What can hang from each mark:
J_660: J_790 J_951 J_978
J_978: J_660 J_891
J_891: J_766 J_978
J_146: J_675
J_36: J_146
J_951: J_660
J_675: J_146 J_660

Each row was made from one small tree. The marks that hang from a mark follow it in brackets, in the order of their numbers. Every link used is in the known rows. Write each row's tree.
Known rows:
J_675{J_660}: [-.17 -.19 .31 .01 .03 -.17 .63 -.19 -.16 .24 .60 -.49 .44 -.05 .14 -.10 -.09]
J_891{J_766 J_978{J_660{J_951}}}: [-.43 -.23 -.05 .21 .48 -.29 .17 -.18 -.30 .23 .25 .02 -.19 -.38 .33 .70 -.34]
J_978{J_660{J_790 J_951} J_891{J_766}}: [-.12 -.17 -.08 .29 .13 -.22 .12 .17 .02 .25 .32 .24 -.27 -.62 .43 .66 .01]
J_951{J_660}: [-.16 .09 .12 -.09 .03 -.18 .61 -.20 -.12 .38 .54 -.47 .14 -.14 .27 .23 -.10]
J_675{J_146 J_660{J_978}}: [-.51 -.38 .38 .19 -.09 .05 .62 -.13 -.16 -.08 .56 -.13 -.03 .02 -.31 -.14 .11]
J_891{J_766}: [-.37 .19 .25 -.19 .20 -.40 .62 -.22 -.50 .22 .26 -.25 -.03 .02 .51 .38 -.14]
J_675{J_660{J_978}}: [-.31 -.30 .26 .06 .03 .17 .48 -.11 -.31 .20 .67 -.19 .23 -.14 -.02 -.04 -.13]
J_978{J_891}: [-.02 .09 .04 -.04 .27 -.57 .42 .14 -.27 .19 .51 -.56 -.12 -.31 .51 .29 -.03]
J_36{J_146{J_675{J_660{J_790 J_951 J_978{J_891}}}}}: [-.29 -.51 -.45 .71 -.06 -.32 -.07 .29 .26 -.27 .65 .66 -.26 -.53 -.37 .37 .02]
J_146{J_675{J_660{J_790 J_951 J_978{J_891{J_766}}}}}: [-.24 -.32 -.46 .63 .00 -.01 .07 .13 .05 .11 .31 .90 -.30 -.38 -.20 .66 .05]
J_951{J_660{J_790 J_978{J_891}}}: [-.13 -.09 -.21 .22 -.07 .30 .16 .20 -.01 .34 .66 .13 -.54 -.52 .09 .40 .19]
J_146{J_675{J_660}}: [-.10 .05 -.07 .19 .04 -.49 .44 -.33 -.08 .04 .52 -.19 .47 .00 .12 .06 -.07]
J_891{J_766 J_978{J_660}}: [-.45 .02 .04 -.04 .41 -.28 .20 -.40 -.55 .24 .40 -.19 -.35 -.20 .48 .56 -.07]
J_891{J_766 J_978}: [-.51 .08 .01 .01 .45 -.30 .39 -.23 -.54 .16 .23 -.16 -.42 -.05 .37 .53 -.16]
J_660{J_790 J_951 J_978{J_891}}: [-.17 -.28 -.18 .50 .17 .08 .05 .63 .08 -.01 .41 .31 -.31 -.75 .14 .40 -.23]

Write each row's tree:
[-.25 -.34 -.21 .49 .12 -.16 .27 .00 .00 -.04 .42 .33 .43 -.28 -.19 .25 -.39]
J_146{J_675{J_660{J_951 J_978}}}
[-.31 -.03 -.18 .11 -.08 .32 .27 .01 -.24 .47 .49 .40 -.78 -.32 .12 .71 .30]
J_951{J_660{J_790 J_978{J_891{J_766}}}}
[-.31 -.02 -.10 -.15 .07 -.02 .49 -.15 -.52 .59 .50 .04 -.65 -.18 .20 .81 .18]
J_951{J_660{J_978{J_891{J_766}}}}
[-.34 -.24 -.16 .38 .17 .07 .14 .43 -.13 .13 .22 .56 -.55 -.55 .17 .69 -.12]
J_660{J_790 J_951 J_978{J_891{J_766}}}
[-.26 -.29 -.09 .34 .49 -.28 .07 .02 -.09 .08 .43 -.23 .06 -.59 .31 .41 -.45]
J_891{J_978{J_660{J_951}}}
[-.35 -.23 .00 .48 .14 .25 .12 .47 .09 -.13 .33 .36 .05 -.61 .11 .19 -.44]
J_660{J_790 J_951 J_978}
[-.14 .08 .02 .04 .08 -.23 .13 -.07 -.24 .31 .49 .02 -.44 -.42 .58 .53 .26]
J_978{J_660{J_790} J_891{J_766}}
[-.33 -.70 .02 .69 -.12 .20 .30 .42 .39 -.12 .45 .39 -.35 -.49 -.47 .11 .19]
J_675{J_146 J_660{J_790 J_951 J_978{J_891}}}
[-.35 -.54 .25 .65 -.16 .05 .52 .18 .55 -.21 .30 .17 .20 -.26 -.39 -.17 .02]
J_675{J_146 J_660{J_790 J_951}}
[.06 -.22 -.10 .42 .15 -.22 -.01 .37 .23 .14 .50 -.02 -.02 -.81 .39 .36 -.11]
J_978{J_660{J_790 J_951} J_891}
[-.32 -.34 -.23 .64 -.12 -.47 .16 .05 .44 -.36 .51 .42 .28 -.30 -.26 .11 -.14]
J_36{J_146{J_675{J_660{J_790 J_951}}}}
[-.12 .10 .11 -.22 .22 -.56 .35 -.22 -.52 .43 .51 -.34 -.30 -.27 .65 .61 .17]
J_978{J_660 J_891{J_766}}
